What can hang from each mark
M: Q
E: H Q
B: T
V: Q T
L: H Q
H: E L
T: B
Q: E L V

Each row was made from one small tree. The marks that hang from a mark follow it in brackets, in alphabetical order. Every link used is in the known rows. Write each row's tree.
In the rows, zero is written as 128.
Known rows
H{E{Q{V{T{B}}}} L}: [113, 102, 90, 115, 137, 92, 143, 138, 48, 104, 123, 165, 138, 97, 169, 87, 170, 165, 97, 166, 152]
M{Q{E{H} V}}: [99, 140, 129, 95, 162, 130, 137, 121, 71, 90, 142, 154, 115, 144, 146, 76, 164, 145, 131, 153, 132]
Q{E V{T{B}}}: [112, 99, 97, 115, 141, 100, 156, 123, 63, 94, 139, 155, 136, 115, 152, 68, 166, 138, 117, 169, 152]
H{E L{Q{V}}}: [102, 111, 89, 91, 148, 121, 148, 140, 74, 116, 129, 166, 128, 114, 182, 110, 162, 163, 87, 160, 141]
Q{L{H} V{T{B}}}: [114, 104, 110, 126, 144, 110, 150, 146, 70, 120, 149, 157, 143, 115, 167, 74, 134, 142, 97, 182, 150]
L{Q}: [94, 125, 87, 99, 147, 138, 152, 137, 89, 112, 153, 139, 117, 135, 167, 91, 186, 146, 96, 134, 141]
E{H{L{Q}}}: [91, 148, 102, 106, 148, 140, 163, 133, 69, 113, 139, 143, 119, 130, 165, 117, 168, 138, 97, 144, 129]
V{T}: [89, 117, 81, 116, 138, 125, 157, 130, 90, 117, 171, 126, 138, 122, 158, 86, 185, 138, 97, 139, 138]
H{E{Q{V{T}}} L}: [94, 101, 86, 105, 149, 104, 146, 138, 59, 111, 136, 151, 138, 108, 167, 89, 179, 170, 92, 162, 143]
V{Q{E{H} L} T{B}}: [111, 106, 89, 140, 175, 95, 142, 122, 62, 99, 149, 151, 127, 102, 137, 85, 149, 143, 99, 165, 135]
M{Q}: [86, 129, 106, 101, 142, 136, 135, 128, 99, 106, 163, 141, 118, 143, 164, 81, 184, 150, 110, 122, 141]
E{H{L} Q{V}}: [84, 145, 128, 95, 154, 127, 150, 140, 43, 108, 129, 141, 120, 139, 151, 92, 176, 147, 108, 152, 137]
M{Q{E L V}}: [86, 98, 127, 100, 183, 107, 137, 131, 84, 96, 140, 162, 117, 151, 156, 63, 165, 163, 119, 151, 145]
V{Q}: [87, 116, 82, 100, 147, 133, 131, 130, 92, 117, 172, 134, 123, 125, 158, 87, 177, 148, 87, 132, 141]
B{T}: [91, 141, 106, 113, 146, 138, 148, 135, 92, 121, 153, 128, 138, 129, 156, 78, 188, 126, 91, 126, 139]
M{Q{L}}: [82, 115, 116, 112, 166, 122, 135, 135, 98, 110, 156, 146, 116, 148, 164, 79, 172, 158, 102, 127, 141]
H{E L{Q}}: [103, 109, 83, 104, 148, 127, 151, 132, 83, 115, 139, 158, 125, 115, 176, 120, 171, 168, 81, 141, 139]
Q{E L{H} V{T}}: [100, 88, 107, 114, 171, 115, 157, 139, 79, 110, 155, 153, 142, 128, 151, 73, 144, 154, 104, 186, 145]
V{Q{E} T{B}}: [109, 91, 68, 122, 145, 102, 141, 116, 76, 95, 158, 149, 129, 100, 152, 77, 171, 145, 100, 157, 146]
Q{L{H{E}} V{T}}: [114, 97, 92, 116, 162, 117, 140, 145, 83, 130, 158, 156, 148, 108, 162, 90, 136, 165, 86, 181, 140]
H{E{Q} L}: [99, 108, 100, 103, 154, 123, 139, 131, 70, 111, 139, 149, 125, 125, 156, 106, 187, 178, 88, 129, 146]
L{H{E}}: [125, 117, 98, 104, 141, 152, 131, 128, 97, 125, 166, 146, 136, 119, 150, 108, 152, 166, 87, 144, 144]
Q{E L{H} V{T{B}}}: [119, 88, 112, 124, 158, 105, 154, 136, 66, 106, 142, 166, 141, 118, 151, 72, 134, 149, 106, 189, 154]

Write each row's tree
[122, 109, 67, 103, 139, 134, 141, 146, 85, 125, 153, 158, 138, 103, 176, 94, 149, 159, 91, 185, 137]  L{H{E} Q{V{T}}}
[97, 108, 107, 91, 154, 115, 136, 140, 60, 112, 129, 157, 127, 124, 162, 94, 177, 176, 94, 150, 149]  H{E{Q{V}} L}
[103, 92, 88, 112, 141, 96, 172, 130, 56, 93, 121, 172, 133, 109, 178, 87, 165, 142, 108, 182, 150]  H{L{Q{E V{T{B}}}}}
[94, 116, 124, 108, 161, 139, 130, 140, 102, 117, 163, 150, 121, 146, 165, 83, 153, 162, 101, 139, 145]  M{Q{L{H}}}
[96, 99, 74, 99, 156, 114, 161, 134, 75, 100, 144, 151, 128, 122, 166, 74, 180, 145, 109, 174, 139]  L{Q{E V{T}}}
[115, 79, 84, 133, 161, 107, 138, 129, 80, 107, 160, 159, 133, 103, 152, 79, 138, 155, 89, 175, 152]  V{Q{E L{H}} T{B}}
[107, 136, 108, 94, 165, 131, 153, 131, 60, 98, 133, 151, 113, 135, 147, 87, 165, 141, 117, 167, 133]  L{Q{E{H} V}}
[103, 113, 86, 130, 146, 103, 153, 112, 54, 94, 145, 155, 133, 93, 152, 102, 154, 136, 99, 165, 137]  V{Q{E{H{L}}} T{B}}
[124, 108, 85, 113, 139, 98, 130, 139, 55, 106, 133, 156, 131, 103, 157, 71, 177, 162, 101, 161, 151]  H{E{Q{V{T{B}}}}}
[104, 135, 124, 97, 162, 130, 150, 122, 60, 101, 144, 143, 123, 137, 134, 85, 162, 140, 120, 158, 135]  Q{E{H} V}
[90, 122, 111, 111, 155, 113, 172, 121, 53, 101, 140, 148, 141, 117, 153, 98, 160, 136, 113, 177, 131]  Q{E{H{L}} V{T}}
[121, 129, 91, 116, 146, 109, 160, 129, 48, 92, 126, 160, 123, 109, 154, 81, 158, 130, 120, 183, 136]  L{Q{E{H} V{T{B}}}}
[96, 115, 116, 120, 182, 106, 161, 131, 61, 105, 146, 146, 134, 127, 138, 80, 152, 141, 112, 177, 129]  Q{E{H} L V{T}}
[119, 129, 109, 120, 145, 110, 157, 122, 48, 93, 137, 153, 135, 111, 140, 78, 157, 128, 121, 177, 139]  Q{E{H} V{T{B}}}
[121, 119, 83, 110, 121, 127, 153, 149, 70, 113, 144, 159, 134, 109, 180, 80, 149, 134, 100, 185, 149]  L{H Q{V{T{B}}}}
[79, 110, 78, 101, 138, 115, 170, 145, 71, 113, 142, 152, 134, 117, 190, 93, 172, 139, 95, 171, 138]  H{L{Q{V{T}}}}
[90, 100, 97, 100, 157, 125, 167, 124, 78, 98, 136, 155, 119, 135, 166, 104, 179, 155, 98, 145, 145]  H{L{Q{E}}}
[91, 105, 84, 129, 187, 106, 143, 125, 74, 106, 165, 138, 126, 113, 137, 88, 159, 147, 97, 162, 127]  V{Q{E{H} L} T}
[88, 97, 121, 112, 182, 115, 141, 125, 93, 95, 150, 153, 115, 151, 148, 74, 175, 165, 113, 132, 143]  M{Q{E L}}
[105, 94, 123, 112, 174, 134, 150, 131, 90, 113, 158, 148, 127, 144, 138, 90, 150, 166, 99, 152, 148]  Q{E L{H}}
[89, 108, 108, 111, 156, 120, 138, 148, 91, 118, 160, 155, 135, 129, 176, 68, 145, 151, 105, 174, 141]  M{Q{L{H} V{T}}}
[104, 127, 87, 104, 161, 120, 163, 132, 60, 99, 140, 148, 125, 121, 152, 83, 169, 135, 117, 180, 126]  L{Q{E{H} V{T}}}
[80, 116, 123, 101, 168, 114, 134, 144, 87, 111, 145, 154, 118, 148, 171, 67, 165, 154, 109, 145, 142]  M{Q{L V}}
[77, 107, 103, 113, 164, 103, 142, 145, 86, 110, 152, 152, 129, 133, 176, 62, 167, 147, 110, 159, 137]  M{Q{L V{T}}}
[107, 102, 101, 112, 183, 113, 128, 139, 78, 115, 143, 146, 116, 134, 141, 88, 182, 184, 88, 128, 143]  H{E{Q{L}}}
[118, 104, 116, 106, 166, 128, 130, 144, 85, 129, 150, 160, 137, 124, 156, 94, 131, 173, 86, 168, 144]  Q{L{H{E}} V}
[81, 119, 100, 91, 144, 125, 162, 144, 72, 114, 133, 155, 124, 132, 186, 97, 171, 145, 94, 158, 143]  H{L{Q{V}}}
[100, 106, 104, 128, 151, 94, 155, 144, 65, 113, 141, 153, 138, 116, 165, 69, 156, 138, 99, 167, 147]  Q{L V{T{B}}}
[141, 111, 73, 111, 126, 122, 139, 144, 72, 117, 140, 170, 138, 91, 178, 91, 139, 154, 92, 188, 147]  L{H{E} Q{V{T{B}}}}
[123, 117, 106, 89, 150, 138, 121, 144, 72, 120, 145, 152, 126, 128, 150, 82, 162, 177, 97, 158, 150]  L{H{E{Q{V}}}}
